Every row comes from one small tree of marks. The marks that hang from a mark follow it in brackets, in alphabetical order. Every link used is in the known rows. Which tree was each row made from?
(in the rows, 128 means zero)
Known rows
M{U}: [107 146 121 137 139 134 141 122 124 137 125 122 118 111 139 120 148 132
 149 144 120 113 131 120 112 122 118 136 114 141 118 139 159 140 131 139
 113 131 107 116 111]
P{A{Q} G}: [160 132 148 126 140  94 156 144 139 123 100 137 129  92 119 120 119  82
  99 148 129  94 112 147  97 113 121 160 145 126 150 122 158 128 113 164
 161  93 142 151 124]
T{G{P{A}}}: [124 132 105 122 125  95 110 129 147 113 120  96 142 116 124 103 127  93
  69 107 170 146  95 149 137 141 108 124 123 131 114 134 122 133 138 138
 136 117 136 161 141]
D{P{A{Q X} G}}: [198 159 135 126 138  97 139 155 139 131  66 144 156  67 113 144 125  90
  87 160 166  89  84 151 129 129  92 159 138 115 165 103 146 143 103 171
 175 108 144 114 118]
J{B E{K} N}: [120 107 229 112 106 129  81 138 125 106 112 101 125  89 134 152 102 158
  87 151 128 105  97 106 171  79 146 139  89 152 154 119 154 171 109 106
 156 156 105 148 130]
G{P{A{Q X{B}}}}: [178 149 144 134 132  80 138 155 128 129 112 120 166  74 145 165 118 114
 106 130 164  95  87 145 142  96 107 123 106 141 160 144 126 153 114 210
 148 115 131 165 155]
A{Q X{B{J}}}: [145 141 131 157 147  79 131 123 153 133 147 138 132  55 126 186 139 138
 134 140 145  88 102 108 139 107  89 128 136 118 167 130 147 125 121 156
 134  98 110 113 158]
A{Q X{B{V}}}: [149 139 131 176 155 116 139 126 134 140 124 146 142  58 122 173 122 130
 138 130 120  68  98 127 144 118 100 120  98 116 162 136 121 157  99 157
 136 109 128 127 157]
X{B}: [139 134 115 141 123 127 136 113 140 127 137 131 134 112 120 151 135 128
 132 128 129 131 124 119 137 110 124 132 125 152 144 139 122 133 130 161
 131 123 110 134 140]
N{J{E{K}}}: [160 118 180 116 120  93 134 124 118  97 124 102 156 138 122 144 142 172
  97 148 129  85 102 118 156 133 182 110 115 129 145 146 128 138 114 129
 123 126 148 103 152]
P{A{Q X} G}: [180 142 140 124 150  91 135 162 130 123  94 151 147  61 117 135 120  91
 102 155 150  69 113 154 108 101  99 153 139 112 157 107 155 129 108 169
 165 104 146 132 135]
A{Q X}: [164 127 147 145 147 110 119 155 116 143 114 141 138  86 132 148 118 136
 132 147 139  77 105 134 123 115  98 137 113 111 150 103 143 138 107 149
 135 120 124 121 137]
S{J{B N}}: [102 131 180 127 110 149 111 145 166 129 129 129 133  75 126 168 117 129
 120 127 128 139 114 109 117  97  99 109 139 137 150 125 167 136 141 121
 135 133 118 137 141]
G{P}: [132 128 122 129 124 111 128 135 113 131 124 113 148 137 141 143 128 122
 115 116 144 147 114 137 131 139 135 115 119 125 112 145 121 135 135 136
 122 126 111 145 137]
M{U{X}}: [ 96 134 111 130 124 118 153 124 119 132 117 134 121 105 142 106 162 138
 145 158 124 112 111 126 123 126  88 101 116 144 113 152 161 137 115 134
 122 134  86 119 113]
D{P{A{X} G}}: [187 170 110 107 128 106 120 148 141 113  79 139 163  78 105 135 132  92
  89 153 177 112 107 150 144 131  97 130 141 119 150 109 127 137 118 157
 172 124 150 107 118]
M{U{X{B{J P}}}}: [ 74 166 115 147 127  80 165  79 171 125 168 119 122  71 138 151 185 124
 134 151 143 124 128 102 165 128  79  79 137 129 148 193 158 116 130 126
 102 100  74 117 130]
J{B E N}: [107 121 215 119 106 143  95 142 146 108 118  97 129  75 133 156  98 128
  99 138 113 115 121 115 163  85 117 138 105 156 154 110 156 164 119 108
 164 150 108 159 117]
E{K{W}}: [137 104 147 120 138 111 114 121 104 124 124 131 129 158 132 125 135 124
 101 152 131 111 112 112 130 117 170  99  98 110 120 144 125 149 138 111
 131 126 145 147 152]
V{B{J P R}}: [ 88 136 126 127 127  73 142 109 181 118 168 121 137  89 110 152 146 106
  99  87 132 143 146 105 175 130 114 168 164  89 160 127 127  98 119  96
 100 107 163 137 125]
N{J{E}}: [150 135 166 121 117 108 146 128 138 105 132  96 150 121 123 146 140 140
 114 139 119  97 122 126 148 141 153 110 129 132 148 138 128 134 124 130
 131 117 148 113 135]
J{B}: [108 130 133 134 129 134 112 146 159 124 135 102 117  99 126 144 112 113
 123 124 131 147 124 121 131 100 114 126 104 139 129 121 156 133 125 144
 138 139 123 156 107]
B{J}: [104 138 126 128 139  98 132 111 156 120 152 120 110 116 123 140 143 134
 123 118 131 139 134 113 133 134 127 120 150 112 130 142 137 106 140 103
 122 112 134 108 135]
V{B{J R}}: [103 114 103 124 130  82 147 119 169 112 151 128 125  93 106 147 144 126
 110  89 116 138 129 103 150 121 117 183 159 114 142 105 131 104 119 110
 120 114 167 122 127]
V{B}: [125 123 129 125 107 117 122 140 147 121 126 145 134 123 125 122 143 122
 109 108 117 125 130 123 134 116 111 150 126 142 128 104 126 116 113 134
 138 132 134 137 108]
N{J{B E{K}}}: [141 119 187 123 121  94 117 143 147  98 132  77 148 107 122 159 127 155
  92 143 134 104  91 110 159 107 168 101  89 138 151 141 157 143 109 142
 136 138 146 127 131]
T{G{P{A{Q X}}}}: [160 129 124 139 143  79 108 158 134 129 101 114 156  74 131 125 117 100
  76 125 178  99  70 155 134 125  80 137 107 113 137 112 139 146 120 155
 144 110 135 149 151]
X{B{J V}}: [ 91 147 104 160 145 107 149  77 173 118 160 123 115  84 114 168 145 121
 130 104 115 131 122 102 152 137 123  91 132 118 142 170 114 125 131 110
 125  93 136 117 153]
B{J{E}}: [109 123 173 120 115  91 127 101 153 107 140 107 111 112 128 160 144 134
 105 132 125 125 130 111 164 144 135 127 142 119 139 144 135 130 139  90
 135 123 138 105 140]
N{J}: [147 144 119 126 139 118 149 135 139 118 141 109 152 128 118 129 136 138
 132 128 123 113 120 131 116 134 143  95 140 125 134 138 129 111 124 143
 117 104 142 120 132]
B{J{E} P R V}: [ 73 133 169 139 136  84 155  75 169 108 163  94 129  73 111 175 130 103
  99  99 119 126 141 104 218 168 143 133 140  65 167 172 113 143 125  45
 103 108 181 123 158]
W{K}: [122 117 139 142 150 135 134 135 103 147 139 126 111 120 135 115 130 135
 123 106 142 118 131 126 132 137 162 109 116 130 143 129 127 125 122 129
 103 127 133 118 118]
L{D{P{A G}}}: [160 164 129 103 116 105 148 103 132 122  72 139 166 111 110 147 126  74
  58 125 172 150 113 157 144 129 123 154 135 122 128 109 156 139 121 156
 157 113 163 105 124]
X{B{J P{A} R}}: [103 161 120 121 135  71 168  88 191 107 171  98 134  75 114 164 132  98
 100 103 159 145 144 110 186 117 132 148 163 112 183 169 118 117 133 138
 108  98 175 158 148]
B{P{A} V}: [ 92 174 159 122 131 118 144 107 163 116 142 104 134 104 133 112 121  84
  98 103 136 122 146 141 173 144 138  88 118  96 151 168 104 133 114 101
 123 115 187 158 128]
K{W}: [122 116 140 127 138 123 129 128 128 127 135 126 127 144 133 129 132  95
 117 140 119 122 137 124 124 126 140 103 113 115 122 141 122 145 147 112
 142 115 147 153 135]
U{X{B{J{N}}}}: [107 128 139 125 117 107 135  95 153 109 147 146 124  73 127 149 146 149
 121 145 129 117 101 112 149  98  82  91 156 149 148 152 131 119 121 112
 149 101  75 122 151]
V{B{P}}: [111 143 153 124 102 107 117 129 158 122 144 136 144 120 129 124 148 106
  98 102 131 127 153 129 159 128 108 134 132 115 146 122 126 106 116 118
 118 121 131 142 106]
D{P{A G}}: [165 161 119 112 120 115 141 127 150 115  83 126 145 109 109 122 137  79
  83 144 155 141 108 144 134 140 120 146 149 132 143 128 133 132 120 151
 167 112 145 122 105]
B{P{A G} R V}: [111 154 117 134 155  99 168 102 166 109 132 121 144  72  99 132 110  59
  94 107 143 121 144 142 162 146 134 143 151  77 163 155 118 134 113 106
 126  96 194 165 144]

Which tree is each row?
[111 150 115 138 148 103 153 142 180 120 171  64 162  76 106 161 116 106
 116 110 143 136 126 115 156 118 137 123 132  98 169 139 153 120 119 143
  97 111 157 165 125]  N{J{B{P R}}}
[ 88 147  94 144 132  89 163  88 159 119 150 133 112  80 134 141 176 139
 143 149 127 123 106  98 137 118  79  94 134 153 131 176 164 124 130 141
 122 111  74 106 131]  M{U{X{B{J}}}}
[ 72 153 227 129 124 113 120  76 163 102 160 106 124  71 130 159 128 123
  93 118 110 104 146 113 206 150 131  93 140  87 167 166 111 143 124  23
 123 103 135 124 148]  B{J{E N} P V}
[132 169 156 103 112  91 104 154 166 107 135 132 157  84 129 120 138 100
  81 108 166 101 155 143 175 103  97 117 125 112 163 110 117 112 103 140
 142 130 172 153 113]  V{B{P{A{X}}}}
[108 104 151 117 105  69 140 111 168  99 136 113 126  89 108 169 143 130
  93  99 111 125 129  98 184 126 127 192 150 123 152 111 131 124 119  94
 131 128 172 117 133]  V{B{J{E} R}}
[102 116 161 130 128 143 127 137 164 130 130 117 139  60 112 179 102 129
 126 117 127 144 109 104 128  88 108 155 148 125 165 119 165 145 135 126
 121 134 140 140 153]  S{J{B{R} N}}
[ 97 130  84 163 157 101 169  75 172 120 164 115 122  70  97 176 129 121
 137  95 115 135 114  96 167 132 136 142 143 107 154 161 110 136 129 113
 112  97 165 122 166]  X{B{J R V}}
[108 171 173 103 138  90 129 105 172  94 145 129 129  73 115 127 131  88
  77 131 153 119 152 137 141 115 113 118 187 102 166 148 139 103 133  91
 145  81 132 144 134]  B{J{N} P{A G}}
[142 106 230 106 106 123  97 117  94 104 106 128 137 123 137 139 116 174
  94 153 125  87 107 116 169 104 160 142 116 141 150 122 126 164 112  92
 145 148 112 123 152]  J{E{K} N}
[154 155 125 102 131  97 115 160 121 111 115 111 166 108 145 133 118 121
  99 120 179 122 114 155 144 120 118  91 116 124 129 139 116 141 127 160
 141 136 151 152 142]  G{P{A{X}}}
[ 86 125 101 145 164 103 162  89 161 120 155 110 113  84 106 153 124 120
 130  95 113 136 121 103 157 149 136 138 147  85 140 150 117 130 125  76
 106 106 178 115 154]  B{J R V}
[ 95 158 118 145 116 106 159  97 146 133 145 132 139  88 141 133 169 124
 140 159 140 118 124 116 158 121  79  87 114 141 146 182 153 134 118 153
 109 120  65 139 125]  M{U{X{B{P}}}}
[109 132 102 135 135  54 147 109 183 109 152 139 141  76  90 157 156  82
  90  98 138 133 153 112 155 132 106 181 187  81 158 124 143  90 123  97
 112  86 143 133 133]  V{B{J P{G} R}}
[111 137  97 138 156  67 154  94 162 116 158 126 135  79  94 163 139  80
 109 118 150 138 147 116 149 146 123 162 186  72 157 148 147 102 139  91
 106  85 136 120 152]  B{J P{G} R}
[164 161 163 127 146  75 134 152 144 122 111 140 156  62 123 137 121  74
  92 152 167  74 130 156 130 116  99 139 142  87 174 126 151 124 105 153
 146  95 145 148 136]  B{P{A{Q X} G}}
[101 136  99 154 170 125 163 136 178 117 155  74 148  69 100 159 105 116
 131  95 111 125 106 115 141 123 144 109 109 107 148 140 137 138 108 131
 114 110 185 150 130]  N{J{B{R V}}}
[ 93 130 208 113 121  96 131  88 150 106 156 101 134  70 120 172 121 129
  92 122 130 117 140 105 206 126 131 164 169  94 185 141 128 143 127  57
 114 112 136 130 151]  B{J{E N} P R}
[129 142 103 147 160  91 156 140 181 113 161  85 168  62  86 170 118  75
 112 120 149 131 131 121 132 117 129 139 150  90 167 137 166 113 123 145
 114  90 142 157 127]  N{J{B{P{G} R}}}
[135  97 252 109 102 112 109 111 109 112 106 138 146 130 136 164 135 142
  84 162 123  90 106  99 148 116 163  99 117 112 152 156 135 173 153  74
 140 133 142 126 190]  S{J{E{K{W}} N}}
[111 100 198 118 118 135 112 140 145 111 120  91 134  61 122 170  86 133
 105 132 115 118 113 109 177  86 124 186 120 146 168 108 154 172 117 110
 149 154 132 163 128]  J{B{R} E N}
[111 164 141 137 136 113 132 145 183 119 173  73 152  89 122 155 130 108
 118 123 145 134 136 121 146 119 128  81 114 110 159 144 152 108 122 138
 109 106 133 157 112]  N{J{B{P}}}
[161 143 119 125 120 112 136  98 116 137  81 152 168 111 101 169 132  84
  75 129 157 150 112 142 138 141 118 159 134 110 116 103 161 134 128 136
 141 112 124  82 127]  L{D{P{G}}}
[ 92 131  98 136 124  68 165  81 171 117 173 121 146  72 111 168 152 117
 118 124 151 144 116  98 188 131  95 116 161 103 170 172 126 108 123 116
 102  99 116 143 157]  U{X{B{J P R}}}
[ 99 162 181 120 136  73 157 117 177 125 154 104 116  95 139 133 133  95
  93 121 146 116 130 126 155 132 125 125 149  97 174 162 143 106 118 117
 121  89 164 149 124]  B{J P{A{Q}}}
[127 134 111 148 132 112 149 101 147 133 154 117 155  92 114 166 122 111
 127 118 145 136 134 111 174 117 125 165 143 113 174 153 120 135 128 148
  96 118 131 158 151]  X{B{P R}}
[109 139 100 144 123 118 157 105 134 129 125 140 128  91 139 127 163 141
 148 162 123 112 105 114 128 113  83 104 110 169 130 163 153 141 118 168
 128 127  67 126 125]  M{U{X{B}}}
[133 180 132 129 151  97 122 124 156 106 126 133 155  60 110 128 124  68
  93 127 164  89 148 154 156 136 108  84 130  73 154 147 118 134 113 112
 143 101 175 138 146]  B{P{A{X} G} V}
[144 169 129 130 126  93 144 108 171 107 134 130 149  89 115 140 135  70
  95 134 162 124 150 140 143 109 116 129 152 129 168 159 131 119 130 164
 143  95 131 165 139]  X{B{P{A G}}}
[107 124 148 146 144 113 154 129 174 100 145  60 147  63 102 175 106 119
 115 107 101 112 104 111 174 132 153 128 103 114 158 139 136 157 109 116
 127 124 191 145 136]  N{J{B{R V} E}}
[166 153 115 111 147  97 117 150 135 102  99 144 147  80 110 125 126  94
 104 144 167  93 134 154 119 110 102 124 146 118 140 111 138 129 124 157
 165 118 156 129 141]  P{A{X} G}
[166 142 150 118 137  86 130 168 119 131 105 115 156  92 154 147 113 115
  98 128 166  94  93 157 132 114 114 122 110 120 146 131 134 144 110 177
 146 123 145 157 140]  G{P{A{Q X}}}
[114 153 192 129 117 102 126 138 178 103 160  63 156  91 126 170 128 110
  98 130 138 121 138 118 178 124 137  94 108 117 167 151 153 133 122 125
 122 120 139 153 116]  N{J{B{P} E}}
[ 90 152 131 163 149 118 122 121 180 123 145 115 133  63 105 154 117  58
 109 117 133 137 142 127 145 130 107  97 111  88 142 154 153 132 120 102
 132 104 127 157 120]  J{B{P{G} V}}
[107 151 123 134 126  66 126 108 184 106 153 147 134  89 103 144 169  78
  85 110 137 131 162 121 141 135  98 137 173  93 145 133 148  83 127  95
 128  86 120 120 123]  V{B{J P{G}}}
[128 118 228 116  88 132 119 116 131 116 108 137 146 105 131 166 128 144
 108 139 118 107 121 113 147 126 122 122 155 134 159 141 138 152 141  95
 136 134 126 106 167]  S{J{E N}}
[132 180 128 111 152  62 120 123 173  97 145 132 141  60 110 143 143  81
  88 135 182 108 157 139 150 125  97  97 172  78 160 146 140 101 134 113
 138  91 154 120 146]  B{J P{A{X} G}}
[ 92 141 233 107  90  88 103 105 174  96 151 121 132  86 135 155 149 124
  74 114 118 110 155 111 199 119 106 138 153 117 171 128 128 120 118  58
 134 115 121 133 118]  V{B{J{E N} P}}
[ 86 132 172 139 127  98 136  84 161 104 143 107 112  93 122 159 141 122
 108 114 102 118 130 109 178 160 140 101 126 103 136 160 121 142 128  61
 135 114 161 103 146]  B{J{E} V}
[117 112 224 102 114  98 101  98 121  97 127 120 120 107 135 153 133 175
  87 145 126  98 111 100 176 113 155 135 136 127 151 137 132 146 122  69
 139 127 114 103 158]  B{J{E{K} N}}
[ 67 146 123 147 158  93 158  84 170 123 175 103 126  80 110 159 127 102
 120  91 127 137 137 107 181 163 134 124 150  60 155 170 113 123 125  61
  89  96 176 127 153]  B{J P R V}
[ 87 152 134 104 122  64 149 113 197 103 161 109 134  84 113 138 141  95
  73  81 147 144 150 115 184 120 124 166 166 100 171 135 121  97 118 109
 117 105 199 160 119]  V{B{J P{A} R}}
[134 120 128 139 129  83 131 139 144 133 109  99 144 103 133 107 123  93
  71 116 156 122  73 149 122 137 104 159 114 124 130 132 138 141 122 147
 138 100 132 167 138]  T{G{P{A{Q}}}}
[ 98 140  98 149 129 101 178  97 143 134 147 123 144  69 127 144 156 123
 141 152 140 117 119 107 168 119  87 132 126 132 159 174 150 143 114 155
  96 122  88 149 135]  M{U{X{B{P R}}}}
[117 139 128 137 102 101 142 103 147 122 150 139 149 104 127 144 150 110
 119 142 146 130 122 122 168 123  94  80 127 128 154 169 120 120 116 141
 123 113  88 147 137]  U{X{B{P}}}
[106 121 206 110 112 111 113 100 144 103 135 115 119  93 131 153 127 146
 102 134 116 107 127 109 168 119 127 130 152 132 153 128 132 141 132  68
 144 120 115 110 146]  B{J{E N}}
[144 132 158 122 123  95 158 154 122 133 111 101 140 120 154 135 115 107
  94 122 141 120  94 148 123 124 137 135 115 133 139 149 136 138 115 169
 140 113 146 176 124]  G{P{A{Q}}}
[ 72 138 132 158 149 127 136 118 176 129 161  87 133  63 112 160  97  88
 118  98 128 148 130 113 180 129 124 130 101  82 159 150 135 146 114 100
 103 125 168 172 130]  J{B{P R V}}
[173 180 133 107 114 108 126 108 141 127  94 134 180  80 118 177 123 105
  74 119 192 129 107 148 185  96 109 127 108 139 148 107 131 157 120 188
 152 133 162 101 139]  L{D{P{A{X{B}}}}}
[188 149 127 142 145  83 137 143 146 120 102 151 149  50 113 155 123  91
 108 159 155  68 108 145 113  87  91 153 137 136 171 122 146 139 110 205
 170  96 131 145 150]  P{A{Q X{B}} G}
